What can hang from each mark
E: U W
B: T W
A: K Y
W: B E U
U: M W Z
M: G U
X: K Y Z
T: B
Y: X
K: X
Z: U

Every row comes from one small tree of marks. Brackets hold a mark, then the marks that hang from it, in alphabetical order. Every link used is in the known rows. Which tree was each row made from?
In the rows, zero is written as 128.
Known rows
[M G [U W]]: [137 108 118 127 138 134 133 144  95 167 135 111 126 164 179 119 128 114
 126 118 157 157  97 140 175 131 100 136 138 125 148 117 125 128]
[A K [Y X]]: [148  72 124 107 158 140 102 110 110 120 143  99 174 128 146 132 126 101
 124 141 120 145 142 160 120 120 115 141 136  82  87 149 130 126]
[A K [Y [X Z]]]: [138  75 120 114 158 155 106 108  98 101 146  97 174 132 149 145  86  98
 122 132 121 154 143 167 117 122 120 147 151  96  64 144 119 123]
[U [W B E] Z]: [126 105 128 108 135 200 148 202 111 179 140  96 106 149 119 118 138 161
 172 126  86 168 142 139 104 149 138 148 157 138 104  94 124  88]
[E U W]: [105 140 148 146 161 119 110 156 105 124 182 134 148 129 132 116 143 161
 133 118 108 154 130 141 114 169 131 141 129 131 132 115 143 122]
[Z [U [M G] [W B E]]]: [133  84 110  75 129 200 107 198 124 196 146  73 120 153 159 169 138 174
 159 113 135 172  92 122 122 129 126 151 158 155 119 125 142  94]
[B T [W [U Z]]]: [124 104 119 124  67 187 117 135  66 147 145  90 117 122 117 157 109 188
 181 135  99 195 111 135 103 103 127 122 123 157  97 100 151 122]
[U M [W [B T]] Z]: [104  87 113  89 108 211 146 186 113 213 113 114 136 117 154 143 116 187
 214 155 107 175 151 130 129 133 135 101 128 160  86  80 139 120]
[A Y]: [134 101 126 112 146 115 129 115 120 110 143 114 151 123 119 152 124 101
 108 137 139 127 133 146 127 147 126 123 139 114 124 149 128 134]
[K [X Y [Z [U W]]]]: [106 122  79 121 149 171 138 164 113 132 133  89 136 172 176 156  62  93
 155  49 137 160 122 142 124 102 148 125 156 127  83 119 125 101]
[T [B [W E]]]: [126 119 133 123 109 145 140 171  94 128 174 109 100 150 108 138 118 173
 121 130  94 201 140 107  87 135 118 158 159 134 127 124 123  98]
[K X]: [127 127 109 119 120 138 121 146 130 129 113 117 120 147 132 124 125 116
 128 111 114 127 165 137 121 117 124 119 114 108 118 136 108 144]
[W [B T] E [U Z]]: [140 106 122  89  90 218 124 168  96 160 143  70  90 132  90 172 132 192
 186 127  75 174 138 144  82 134 150 175 154 160  80 125 163 111]
[A [K [X Y [Z [U W]]]]]: [ 99 113  70 120 173 177 126 161  94 138 124  67 147 168 180 143  59 102
 169  39 146 151 129 148 121  90 136 135 160 117  65 115 134 117]
[K [X [Z U]]]: [123 112  92 117 120 162 107 142 126 117 121 103 127 154 159 152  71 122
 133  68 135 143 143 152 116  96 131 142 136 147  87 140 119 123]
[K [X [Z [U M W]]]]: [ 90  93  71 106 135 207 114 179 135 167 124  89 149 139 200 148  72 137
 164  88 136 172 147 145 126  84 125 107 126 165 101  98 118 122]
[B T [W [U M]]]: [112 110 115 113  74 192 111 141  89 152 160  87 129 109 130 175 119 204
 178 156 104 184 119 112  96  89 131 104 109 172 122 118 152 131]
[M [U Z]]: [126 113 125 121 122 164 144 136 111 161 112 111 130 125 169 123 137 119
 145 131 137 155 127 143 177 128 113 154 123 137 104 108 130 136]
[X K Y]: [143 160 111 135 128 108 135 132 124 120 127 102 125 120 154 142 135 118
 150 100 161 136 108 103 130 121 134 121 139  97  97 106 124 130]
[M G [U [W B E] Z]]: [147  95 131  98 128 193 141 193  86 196 135  81  99 172 152 132 150 144
 153 122 122 179 109 142 157 157 113 174 160 129 104 111 123 104]
[X K Y [Z [U M]]]: [118 136  87 111 121 164 118 143 134 137 125  77 150 102 204 188  92 136
 172  86 187 164  91 104 139  95 138 130 147 148  65  95 136 125]
[X K Y [Z U]]: [137 146  94 130 127 135 120 131 120 108 136  89 132 129 181 169  81 124
 156  58 181 155  83 118 125 100 138 142 163 135  68 109 135 107]
[A [K [X Z]] Y]: [115  91  95 108 156 147 113 126  95 102 121  79 158 139 127 146  75  99
 120 100 139 129 176 167 110 124 116 136 143 100  71 152 108 159]
[Y [X K [Z U]]]: [168 107  99 130 110 158  83 127 133 118 149 108 137 132 209 139  83 141
 153  81 142 181 106 141 111  73 117 145 141 135  69 109 116  90]
[E [U M Z] W]: [ 77 120 132 113 147 173 110 177 112 178 144 116 171  86 164 132 157 169
 167 155 111 183 136 134 148 170 123 132 113 149 101  65 144 147]
[Z U]: [133 112 113 116 130 141 111 127 134 133 137 116 133 133 153 144 115 138
 137  94 147 135 105 137 130 108 128 144 136 151 119 137 148 111]
[B T [W E U]]: [141 112 135 124  76 190 129 156  59 117 184  70  92 139  87 172 124 207
 160 125  83 186 111 123  61  94 130 142 135 170 135 143 150 113]
[E [W B]]: [127 133 154 124 142 126 108 148 112 134 164 127 119 155 111 138 127 163
 132 125 101 127 130 129 107 180 146 128 135 111 112 139 126  89]
[U [M G] W]: [111 103 108 107 130 157 119 158 123 186 117 109 146 123 169 134 132 132
 142 149 153 160 105 115 160 134 108 101 126 131 143  87 124 141]
[Y [X K [Z [U M]]]]: [147  95  89 109 104 188  81 142 147 145 138  96 156 105 231 156  97 154
 167 108 149 192 113 129 126  68 115 130 126 150  65  94 117 107]
[U M]: [107 119 122 109 122 159 124 142 143 157 116 118 147 101 151 146 139 139
 143 158 133 138 134 114 142 121 127 113 113 145 123 112 130 147]
[Z [U [W B]]]: [133 105 104 113 150 154 113 163 139 168 157 119 128 169 156 127 110 158
 164  88 123 144 115 142 107 118 151 133 155 141 112 129 145  67]
[W [B T] E [U M Z]]: [120  96 114  70  83 247 120 181 114 189 133  62 107 105 112 186 144 207
 200 155  80 182 142 128  95 127 152 161 141 176  74 108 165 129]
[Z [U [W E]]]: [130  99 111 117 150 183 133 180 111 149 159  87 119 148 153 132 119 156
 148  84 126 166 107 141 103 100 125 146 151 171 148 119 144  94]

Which tree is each row?
[111 137  99 113 153 136 131 142 107 129 104  83 135 145 135 139 122  95
 149  90 132 115 150 126 127 115 134 136 132  77  80 138 125 155]	[A [K [X Y]]]
[142 121 116 108 100 162 107 128 120 142 155 107 103 146 100 162 119 184
 168 123  91 139 133 138  82 126 161 144 146 141  96 150 162 106]	[W [B T] U]
[149  85 120  97 124 197 140 190  96 156 169  93 103 169 128 155 104 203
 186  84 104 165 121 144  75 109 137 149 164 180 122 148 157  77]	[Z [U [W [B T] E]]]
[110  95  99  95 144 183 109 176 158 196 146 110 145 140 177 145 121 170
 177 118 128 154 120 128 121 112 147 118 141 157 107 112 146  85]	[Z [U M [W B]]]
[113 128  98 131 109 135  97 129 117 142 178 108 112 147 123 140 106 164
 128 128  95 200 129 116  91 127 139 148 156 122 108 109 147  93]	[T [B [W U]]]
[109 148 107 126 128 146 145 142 113 105 115 103 122 152 132 163  87  81
 132  91 123 135 145 129 127 128 150 132 143 103  73 137 106 134]	[K [X Y Z]]
[116 132  91 113 130 158 128 143 120 108 121  89 128 160 157 181  73  91
 139  57 144 144 123 137 128 108 149 146 149 123  66 147 126 118]	[K [X Y [Z U]]]
[139  78 109  90 101 186  80 131 131 154 129 103 157 130 203 181  94 123
 134 128 147 188  83 136 157 103 115 148 137 142  74 123 127 117]	[Y [X [Z [U [M G]]]]]
[107 116 125 122 121 166 136 200  92 153 176 111 124 133 125 121 140 186
 151 132  81 235 150 129  96 150 120 186 166 142  91  83 138 112]	[T [B [W [E [U Z]]]]]
[155 105 134 108 136 168 138 185  91 170 159  89  95 185 143 135 149 147
 134 114 125 158 110 135 136 147 117 170 161 128 133 143 122  97]	[M G [U [W B E]]]
[153  70  90  96 120 176  82 131 142 129 151  82 180 100 219 181  90 128
 148 119 160 193 119 145 122  87 114 127 138 135  61 115 119 113]	[A [Y [X K [Z [U M]]]]]
[132 161 109 144 127 124 138 130 112 103 130 100 127 123 156 152  93 115
 149  90 162 145 109 110 124 122 138 128 155 113  74 103 115 125]	[X K Y Z]
[127 134  80 140 148 146 131 152 111 131 149  87 138 140 198 148  70 127
 171  48 174 170  85 122 121  94 139 122 168 138  83  85 134  93]	[X K Y [Z [U W]]]
[102 131 124 101 133 175  80 153 136 167 171  91 131 124 128 168 143 181
 152 149  89 149 127 120 105 165 162 129 125 130 103 115 152 100]	[E [W B [U M]]]
[141  88 132 103 117 220 173 200  71 185 147  90  95 156 144 134 127 183
 196 118  97 185 146 150 124 130 125 159 149 169 105 117 139 103]	[M [U [W [B T] E] Z]]
[142 101 136 110 123 186 159 193  88 152 162 107  95 160 103 138 116 194
 179 117  86 158 145 135  76 129 138 135 156 160 130 139 135  94]	[U [W [B T] E]]
[117  86  94  93 131 167 102 158 130 193 125  96 152 132 195 152 117 143
 149 115 170 169  78 126 161 111 108 115 135 153 135  97 143 124]	[Z [U [M G] W]]
[ 95 108 143  97 122 186 117 189  99 187 158 124 150 107 139 153 140 217
 205 154  91 182 152 140 124 179 138 133 123 156  77  94 155 132]	[E [U M Z] [W [B T]]]
[ 87 115 113 108 133 181 121 172 140 183 119 118 169  83 167 128 162 152
 174 159 120 172 146 135 153 136 129 143 121 151  89  71 145 157]	[E [U M Z]]
[112 101 105  79  84 218 110 151 131 195 121  89 125 103 130 175 129 193
 205 160  95 170 139 132 117 129 155 135 130 159  65 100 166 131]	[W [B T] [U M Z]]
[101 107 123  86  99 212  99 158 103 189 146  84 126 106 129 179 125 208
 197 153  88 181 132 132 116 164 148 125 124 154  78  92 163 121]	[E [W [B T] [U M Z]]]
[123 117 111 106 115 205 119 155 112 151 133  64 109 111 114 147 149 148
 149 127  95 174 120 141 110 127 135 172 143 152 104  96 152 127]	[W E [U Z]]
[ 84 113  70 105 144 201 137 180 127 158 123  76 152 145 198 175  75 106
 171  78 140 170 128 130 136  96 145 110 139 143  78 102 125 116]	[K [X Y [Z [U M W]]]]
[146  79 112 121 140 215 121 174 105 134 172  91 127 157 178 139  83 138
 149  88  95 204 111 156  95  88 128 159 157 162 104 118 124  65]	[Y [X [Z [U [W E]]]]]
[134 103 128 109 143 207 158 202  99 188 148  88 104 159 151 121 144 154
 170 121  98 174 141 146 133 140 131 169 151 147 104 107 127  90]	[M [U [W B E] Z]]
[112  89 104  97 143 211 134 194 127 176 148  76 137 120 173 150 130 166
 165 113 130 177 110 125 118  94 121 133 137 186 146 103 146 110]	[Z [U M [W E]]]
[116  91 113  91  52 201 100 142  68 184 125  74 130 107 140 185 123 189
 179 166 126 209  88 117 140 113 109 116 115 156  96  88 151 154]	[B T [W [U [M G] Z]]]
[105 126 120 123 132 168  96 132 101 153 146  86 130 116 130 140 126 150
 144 126 102 169 113 142 130 162 132 137 126 132 107  81 152 118]	[E [W [U Z]]]
[146 108 157 125  79 171 154 167  49 111 166 100  98 141  92 158 118 199
 156 130  99 176 123 116  78 103 112 129 127 169 143 149 127 121]	[B T [W E]]
[142 107 126 108 109 147 127 128  97 169 100 105 126 136 169 136 140 107
 129 132 161 161  97 140 199 145  96 161 132 123 105 111 127 151]	[M G [U Z]]
[ 96 111 137 113 109 210 133 209  92 168 160  90 148  99 138 142 171 193
 176 164  92 211 135 120 113 120 121 150 121 170 103  80 132 136]	[B [W [E [U M Z]]]]
[169  98  91 128 129 175  85 164 137 152 170 111 132 165 210 122  78 163
 178  75 118 189 118 147  89  86 139 133 160 127  57  99 113  44]	[Y [X K [Z [U [W B]]]]]
[161  91  91  97  91 173  65 134 136 154 128  89 154 116 230 168 101 144
 150 111 171 197  81 124 148  84  99 137 134 134  67  96 116 119]	[Y [X K [Z [U [M G]]]]]
[127  95 104  66  73 202  92 144 117 205 108  82 122 113 132 190 133 180
 186 158 119 174 112 127 141 147 135 144 137 144  66 103 162 146]	[W [B T] [U [M G] Z]]
[110  94 109  84 120 184 114 180 129 225 103 106 141 130 163 138 136 148
 175 156 131 172 117 122 165 160 123 115 141 121  89  72 126 123]	[U [M G] [W B] Z]
[113 125 105 121 159 162 137 158 122 144 158 105 131 178 154 166  71 124
 168  70 131 151  96 134 116 130 174 143 183 133  65 128 144  58]	[X Y [Z [U [W B]]]]
[ 94 124  84  95 125 186 125 156 135 140 112  80 148 132 179 197  86 104
 155  87 147 153 128 123 142 100 148 132 133 138  65 129 128 135]	[K [X Y [Z [U M]]]]
[ 99  99 107  94 139 180 106 199 134 225 130 116 159 129 170 124 160 161
 185 154 121 185 125 136 153 164 133 137 148 129  79  66 141 127]	[E [U [M G] [W B] Z]]
